Each row was made from one walk, in order. Every step used is in the known rows, and no mark comes twice. Write each row's walk.
Known rows
komav -> ralol -> seti -> norega: [ 14.0 -41.9   0.8  23.3 -33.8 -12.3  -5.8  12.1  -1.1  -2.3  41.5 -16.1
   6.3   3.5  -6.9  -3.9   1.4]
seti -> norega -> komav: [  9.3  28.3   5.7  -6.3  -1.7  10.4   4.2  -0.8   6.8   0.1 -22.0 -10.3
  -5.6  -1.8  17.3   4.2  -5.8]
bebi -> norega -> komav -> ralol -> seti: [-10.1  -9.2   3.9  25.3   3.0  -0.8  -5.8 -11.6   0.3   4.7 -10.6   7.8
   3.6   9.0  -9.1 -15.8  -1.0]
mesur -> norega -> komav -> bebi: [-23.6  18.6   9.8 -17.8  14.1  11.6  52.6 -22.5  10.8  12.5 -32.7  15.6
  -7.0   1.0   9.5   1.3  -7.0]
seti -> norega: [ 21.4   4.9   6.6   0.6 -20.3  -2.5  -6.0   1.4   5.3  -2.3   4.9 -18.9
   0.0   0.1   9.2   9.0   3.0]
komav -> bebi -> seti -> ralol -> norega: [  7.5   7.6 -27.4 -19.7  22.4  13.0 -46.7   4.2 -14.1  -9.8  16.1   5.5
  -3.5  -2.2  -5.6  29.2   9.4]
komav -> ralol -> seti -> norega -> mesur: [ 12.4 -48.2   2.4  22.4 -20.3  -9.5 -24.5  10.1   5.3   6.9  49.5 -12.9
   5.5   2.9 -13.0 -15.3  10.7]
komav -> bebi -> seti: [-11.5   2.1  -3.0  -6.0   9.8  22.8 -22.6 -11.5  -0.8  10.6   8.1  -1.5
  -2.9  -0.8  -1.7  24.3  12.1]
norega -> komav -> bebi: [-29.8   4.5  -2.0 -21.2  22.5  21.7  31.0 -11.6   8.3  10.1 -30.2   4.3
  -4.5  -4.6   3.9   4.0  -1.7]
komav -> ralol: [  0.9 -37.5   9.1  17.4 -25.0 -10.7  17.0   7.5  -1.8  -5.9  14.0  -6.9
   6.0  -2.4  -1.1  -2.0   5.6]
mesur -> norega: [  5.0  13.0  15.9   5.7 -16.7 -21.7  18.4 -11.8   7.6   2.4 -10.4   1.1
   4.8   7.3   8.9  11.7  -8.0]
norega -> komav -> bebi -> seti: [-25.3  21.7  -2.0 -14.9  28.3  34.1 -20.1 -14.4   0.5  13.5 -20.3   8.4
  -7.1  -3.5   5.2  18.4   3.5]
norega -> mesur: [  0.2  -7.0   7.1   2.1   1.9  -6.1 -17.8   0.4  12.1  10.4   0.7  -6.6
   5.4  -1.2  -2.2  -2.0   8.8]
mesur -> norega -> komav -> bebi -> seti -> ralol: [-23.2  55.9  -1.6 -18.4  24.1  16.9 -29.9  -9.7  -3.1   4.9  -0.4  23.5
 -13.7   1.4  20.1  39.2  -5.5]
bebi -> komav: [-10.9  37.2  13.7   6.2 -27.1  -7.3  24.1  -3.5   0.2  -7.8   1.0  -9.9
  -1.7  -0.5  -0.6  -1.8  -5.6]
seti -> ralol -> norega -> komav: [  9.7  25.3 -18.5 -19.0  21.5  -4.3 -15.5  10.8  -8.0 -18.4 -22.9   4.3
   1.2  -1.5   6.7   6.8 -10.9]
mesur -> norega -> komav: [ -7.9  29.5  16.1  -2.7   0.4  -6.5  24.7 -13.6   8.1   7.5 -36.2   9.5
  -0.4   5.1  17.3   0.9 -16.1]

Write each row's walk
[ -6.5  -2.6  18.6   9.3  -9.8 -11.8  46.3  -4.5   1.4   4.4 -11.9  14.9
  -1.4   1.7  13.8  -6.6  -9.2] : mesur -> norega -> komav -> ralol
[  3.1 -10.4  11.8  24.8 -34.3  -7.6   1.0  12.3   1.3  -0.8  59.7  -9.6
  -3.7   1.1 -15.7 -24.6   6.2] : bebi -> komav -> ralol -> seti -> norega -> mesur
[ 19.7   0.2 -17.4 -13.5  12.9 -14.5 -40.0  13.7  -0.8  -9.0  10.8  -1.3
   3.7  -2.1  -6.8   3.9   7.1] : seti -> ralol -> norega -> mesur
[  7.2   1.3 -24.1 -24.1  38.4  12.3 -67.8   4.7  -8.0   1.2  25.1  10.6
  -5.2  -5.5 -10.9  22.3  18.9] : komav -> bebi -> seti -> ralol -> norega -> mesur
[ -4.5 -48.2  -0.8  27.3 -23.2 -15.8  -3.4   5.8  -2.3  -0.8  29.0  -8.7
  13.7   5.4 -13.0  -6.4  -5.2] : komav -> ralol -> seti
[ -8.3  12.4 -25.0 -36.6  33.1  12.8  14.5   3.5  -4.9 -10.2 -19.6  10.9
  -6.3  -6.2  -0.9   5.6  -2.3] : seti -> ralol -> norega -> komav -> bebi
[-10.4 -14.5   8.8   9.3  -3.6   0.6  25.1   8.0  -2.2   0.8 -12.1   2.4
   1.8  -3.3   9.3  -8.6  -1.3] : norega -> komav -> ralol
[ 15.7 -14.2   0.5  10.6  -6.6  -5.9 -40.7   3.1  12.8   9.9  27.9 -18.1
   5.4   6.1 -10.7  -3.7   4.0] : ralol -> seti -> norega -> mesur
[ -6.1 -11.7 -15.4 -29.7  32.5  13.8  45.6  -8.9   0.7   2.7 -41.0   7.0
  -0.6  -5.0  -7.0 -10.9  -0.4] : ralol -> norega -> komav -> bebi
[ -4.7   4.6  12.5  16.0   0.2   5.7   7.7 -12.1   1.1   3.0 -24.3   9.2
  -4.1   2.6   5.2 -13.2   9.9] : bebi -> norega -> komav -> ralol
[ 12.3 -17.3   6.6   9.1 -18.7 -15.9  37.6  13.7  -7.3  -6.8  22.4   2.5
   0.2  -6.5 -20.7 -36.2  11.1] : bebi -> komav -> ralol -> norega -> mesur
[-17.7 -11.5   7.2  27.4 -40.1 -14.9  24.2   6.6  -5.8  -8.6  39.6  -9.7
   5.1   3.2 -15.1 -20.2  -8.6] : bebi -> komav -> ralol -> seti
[  9.6   4.9  -8.6 -11.5  15.9  -0.4  20.4  -3.5  -2.4  -4.6 -43.3   1.4
   6.1  -0.7  -1.5 -10.5  -8.9] : ralol -> norega -> komav
[ 11.4  -6.0  10.3   3.6 -18.1   5.1  23.2   8.0  -0.6  -2.4   0.4  -5.9
  -5.9  -5.0  14.6  -8.0   1.1] : seti -> norega -> komav -> ralol
[ 22.9 -47.6  -6.4   7.7 -16.6 -18.7  28.5  10.0  -9.9 -10.4   2.9  -3.4
   8.4  -1.8 -12.5 -14.5   5.3] : komav -> ralol -> norega
[  1.4  11.3  -2.1   2.8  -1.2   3.5 -13.7  -2.7   7.4   2.7  -5.3 -12.6
   2.1   6.0   5.1   0.9 -13.6] : ralol -> seti -> norega -> komav
[ 13.0  38.7 -20.0 -15.0  25.7   8.1 -57.7   8.1 -17.0 -11.4 -11.9  10.1
  -2.9   0.1   9.2  25.7  -8.6] : bebi -> seti -> ralol -> norega -> komav
